Each row comes from the steps of one path. Every step used is in the known rows, and no mark comes twice. Write the path behind each row, first mark first.
Known rows:
D -> P: [  1.2  -7.2 -13.8  -2.1 -29.8 -11.8  15.8  -8.8  -7.5 -16.7  -9.7   7.4
 -16.4 -15.8  30.6  12.5   6.8   1.6  11.6  28.4 -22.8]
D -> S -> N -> G: [ 14.3  12.2   5.0  34.4 -23.3  18.1 -52.5  20.7 -17.0  51.8  -9.4  12.3
 -38.1  29.9  30.7 -39.5  24.3 -15.6 -12.1  11.7   3.3]
C -> D -> P -> N: [  8.2 -14.5  11.6   4.4 -38.6 -12.4  12.1 -46.3   6.5   2.7 -28.7  19.6
  -9.8  26.9  37.1   7.8   1.4   8.7  -3.6  53.0   6.8]
S -> D -> P -> N: [ 16.4 -19.4  32.6   2.6 -17.9  10.2  -8.0 -17.5  17.1  -2.4 -25.8   9.6
 -16.1  15.9  60.6 -14.9 -10.0  37.1 -11.0  58.3  24.5]
G -> N: [-28.4   7.9  -7.4  25.4  23.6  -0.5   9.0   1.6 -14.0   7.0  21.0   7.0
   1.0  18.2  -2.4 -33.9  -3.2   1.4  -9.9 -13.4  11.8]
G -> N -> P -> D -> C: [ -7.9  -3.1 -23.0  -9.5  -6.0 -29.8 -21.3  30.0  -7.1  49.8   8.0  55.7
   4.0  21.4  41.0 -51.9  32.0  20.5 -21.9  25.0 -21.3]
S -> D -> N: [-23.0  -7.0   7.2   9.9   3.8  29.4 -57.6  15.9   6.1 -15.2  -7.4  -2.3
  18.6  23.9  24.7 -32.5   7.2   4.9 -40.9  41.3  34.8]
N -> G -> C -> D -> S: [ -3.2  24.8 -25.7  43.2 -26.8   2.7 -46.1 -38.8  -3.7  80.3   1.4  49.1
 -28.3  34.8 -34.0   9.2   7.9 -10.5   2.4   7.2 -44.4]
N -> D -> C -> G: [  1.9   7.6  15.0   4.8 -42.0  22.6 -40.8 -15.8  29.7  42.2  28.8  48.4
  43.2  26.6 -26.9 -23.4  38.8 -34.8   2.0  33.3 -27.6]
D -> S -> N: [  3.8   8.5 -19.3  24.0 -19.5   4.1 -24.4   1.9 -13.9  14.0 -32.7  -4.6
 -32.7  49.2  24.5 -23.5  22.3  -4.4 -33.9  17.2  12.0]
N -> D -> C: [  6.4 -14.7   8.9 -20.7 -30.1   3.0 -33.5  16.7  18.2  27.9  23.6  53.4
  23.0  10.3 -23.6 -41.3  22.0 -28.7 -19.8  45.2 -29.9]
G -> C -> D -> S: [-12.9  21.1 -50.8  32.7 -24.1 -10.6 -19.3 -57.4   1.2  42.2 -21.4  33.6
 -23.9  54.1 -42.5  24.4   5.3   2.0 -20.0  14.1 -37.4]
P -> N -> D: [ 17.9 -11.0  35.6  -1.7 -26.4   1.6  -4.0  20.2  18.7  12.6   6.3  28.0
  23.7  34.2   7.6 -18.3  -2.0  -0.4   4.3  28.0  41.0]
N -> D -> P: [ -6.7  -5.9  -7.3  -3.2 -51.2 -12.2  11.3  18.6   7.6  -9.4  15.0  36.1
   7.4  -9.1  21.3   4.1  10.5 -21.1   4.0  60.6 -19.7]
S -> D -> C -> G -> N -> P: [-18.3  16.7 -14.6  33.1  25.5  17.5 -47.3 -23.8  14.5  53.3  42.2  51.4
  22.2  28.1  34.4 -55.6  48.4  13.9 -11.3  39.5 -11.4]
S -> N -> P -> D -> C: [ 27.7 -16.8 -17.8  -5.9 -28.6 -31.3 -49.4  49.7  12.6  59.8 -26.1  37.6
  -5.8  23.4  60.1 -42.3  54.7  17.7 -40.5  51.8  -8.4]
N -> G -> C -> D -> P: [  0.6   2.6 -19.8  48.9 -34.8 -14.7 -27.8 -31.4   8.5  69.3  12.6  50.9
 -20.0 -13.4 -11.5  19.8  13.2 -11.2  18.2  33.1 -53.6]
S -> D -> C -> N: [ -9.6 -13.4  25.8   8.3  25.3  34.8 -73.8 -33.7  17.4  49.6 -15.6  19.2
 -12.0  46.1  -2.8 -62.3   7.3 -15.5 -37.1  67.4 -13.4]
G -> C: [  8.0  -2.1 -24.2  31.8   0.1 -10.2 -11.0 -10.4  11.9  33.7  -0.6  13.3
  -4.1   3.7 -35.0  16.9   7.2  16.3  12.2 -19.2 -15.6]
G -> N -> P -> D: [-22.7  13.2 -26.6   8.3   1.4 -35.4  10.1  39.6 -11.4  27.0   9.6  30.8
   4.5  18.9  52.7 -18.0  14.5  28.9  -9.4  12.1  12.6]
G -> C -> D: [-10.5   7.2 -30.7  38.4  -2.0 -15.3 -12.8 -38.3  19.5  48.6   0.4  27.7
   0.9  22.6 -48.9  25.3   5.4   0.5 -13.3  12.3 -22.1]
S -> N -> P -> D: [ 11.1   0.7 -20.0  14.3 -19.6 -35.8 -20.5  59.9   7.4  38.6 -22.9  14.5
  -4.7  21.4  74.2  -9.0  37.9  24.8 -27.8  38.9  24.4]
C -> G -> N -> P -> D: [-27.5  36.4 -21.4  35.6 -11.8 -16.7   1.9   8.2  -2.8  40.4  18.3  26.4
  26.2  33.9  49.5  -0.1  32.6  21.1  13.6  -1.8  12.8]

Write each row's path:
[ -6.8  20.5  -6.5 -17.6 -48.9  -3.9  -7.2   3.2 -10.9  13.7 -48.2   9.8
 -21.6  44.0  16.5   5.1  -8.6  14.3 -26.0   9.2 -12.5]
P -> D -> S
[  0.4   0.9 -37.8  40.6  -7.8 -34.9 -34.2   6.9   8.1  67.6 -25.4  27.3
 -11.2  44.2  20.3  22.2  26.7  21.8  21.0  22.7  -5.8]
G -> C -> N -> P -> D
[-30.5  49.6 -39.8  28.6 -33.2  -9.1  -2.8 -10.8 -20.3  33.6  -3.8  30.5
   2.3  64.4  55.1  -0.3  33.6  21.4   7.4   1.0  -2.2]
C -> G -> N -> P -> D -> S
[ -4.4  22.5  -0.7  41.0 -27.2  14.5 -53.7  -9.5 -10.6  66.0 -10.6  26.2
 -32.5  48.4  18.1 -30.7  19.8 -33.1 -39.0  42.3  -4.2]
C -> D -> S -> N -> G
[  7.6  -3.2 -19.8  77.1 -33.9 -14.7 -47.0  -8.6  12.6  88.2   1.0  41.1
 -29.5   6.6   6.6  -2.8  35.7 -15.7  -9.7  48.4 -28.2]
S -> N -> G -> C -> D -> P
[ 35.1 -17.6  32.5  45.4 -22.0  12.7 -48.4  -9.2  24.7  68.2  -3.5  39.6
 -26.3  -1.4  31.4 -14.7  -0.6  40.7  21.3  31.8   1.0]
S -> D -> P -> N -> G -> C
[ -3.1 -16.3 -39.7   0.2  -7.9 -13.1 -31.8  32.6 -16.9 -24.4   4.9  11.9
  20.5   6.1  61.3  -5.2  47.7   7.6  13.9  21.6  25.6]
D -> N -> P
[-10.9  17.9 -13.7  -8.5 -44.2   5.5  -6.4  10.0  -4.8   0.0   3.1  35.4
   0.4  37.9  -4.3  -6.4   4.3 -21.0 -12.7  35.8 -10.9]
N -> D -> S
[  4.7  -6.5 -49.5  52.4  20.2 -24.3 -29.3 -15.5   0.6  49.9   1.6  23.8
 -14.4  30.0  10.7  18.5  36.7  10.3  42.0  14.6  -7.8]
G -> C -> N -> P
[-15.6  13.8 -31.8  46.9 -28.9   6.2 -42.8 -25.2   0.9  50.3 -10.8  38.6
 -17.4  81.6 -37.9  -0.5  13.7 -27.9   8.3  34.9 -16.1]
G -> C -> N -> D -> S
[ 23.2  10.9   3.6  42.3 -33.0   5.5 -46.9 -48.7   2.6  85.3 -17.2  45.4
 -28.5  60.3 -14.6  -1.4   4.1  12.1  13.4   1.5  -6.7]
P -> N -> G -> C -> D -> S
[-23.9  -5.7 -38.7  43.0 -17.4  -4.4 -51.0 -23.9   6.1  22.7 -10.0  20.4
  18.7  43.0 -31.9   6.9  25.3  -5.6 -22.1  16.8   2.6]
G -> C -> D -> N
[-10.4  -2.9   1.4   2.4 -11.9   7.4  -7.7  -7.2  10.9  -6.2  -6.6  12.6
 -16.0 -11.5  40.5  -5.8  -5.0  14.2 -22.6  65.0 -13.5]
S -> D -> P
[  5.9   5.7 -21.8 -15.6 -21.7 -35.0  -0.5  39.1   2.5  19.6 -11.1  24.4
   3.6   0.7  55.3  16.3  16.8  27.9   0.4  24.2  -1.0]
N -> P -> D
[  1.6  -4.8   5.7  36.2 -44.7   3.2 -80.8  43.7   2.2  64.7 -11.8  25.6
  11.2  17.9  -1.7 -12.0  19.3   7.5   6.1 -14.0   6.4]
P -> D -> N -> G -> C
[-37.4  10.8   0.0  23.5   1.3   0.0   5.7  28.0   0.0  13.6  47.5  37.8
  22.6  25.8 -14.0 -42.1   0.4 -22.0 -16.9  23.0  16.2]
G -> N -> D
[ 10.8  -9.7  16.5 -31.6 -35.7  -5.5 -35.0  12.1  13.4  41.3 -28.5  28.4
   2.9  15.7  -1.3 -30.9   7.7   5.1 -33.3  20.2 -29.9]
P -> D -> C
[-20.7   0.9  14.0  20.3  -8.6  10.1 -25.1   3.2   6.8  23.8  11.2  20.0
  12.5  47.5 -10.3 -17.1   5.1 -45.1   2.5  51.8  13.1]
C -> N -> D
[ 12.7   6.4 -51.4  18.1 -14.4 -20.5 -20.2  19.2 -18.2  13.5 -18.0  16.1
 -30.8  37.9  69.7 -10.8  49.7  11.8 -13.1  33.9   8.8]
D -> S -> N -> P
[ -6.3  -2.5  27.5   4.0 -45.8  15.2 -67.5  54.1  -8.6  31.9 -12.6  10.2
  15.8  11.7  33.0 -28.5  12.0  -8.7  -7.0   5.3  22.3]
P -> D -> N -> G
[  3.0  13.3 -83.1  58.0 -16.1 -35.2 -34.7 -18.0   0.8  61.9 -17.7  42.8
 -31.6  60.4  21.3  13.9  55.1  12.2 -27.4  45.5 -14.3]
G -> C -> D -> S -> N -> P
[-40.0  25.1 -19.7  17.4 -20.8   4.1   0.9   9.8 -17.7   7.2  25.5  41.3
  -1.1  56.7  -7.3 -39.4   1.5 -20.2 -23.0  23.7   1.4]
G -> N -> D -> S
[ -1.3   1.7  31.3  33.7  11.1  25.2 -48.5  -5.8  -9.8  53.9   7.0   6.2
 -14.7  18.7   8.6 -27.4   3.7 -36.1  31.7  12.2   1.5]
C -> N -> G
[ -3.2  -3.0   8.2  28.3 -20.2  -1.2 -23.3  49.1  18.5  26.0  13.5  20.3
  13.2  27.5   7.8 -30.3  22.8 -27.0 -35.7  47.1  28.6]
S -> N -> D
[  2.8  19.2 -39.8 -22.8 -43.1 -30.1  -4.8  20.7 -14.4  13.5 -32.2  27.8
 -19.3  30.6  61.5  17.7  18.3  28.8  -4.7  26.6 -14.4]
N -> P -> D -> S
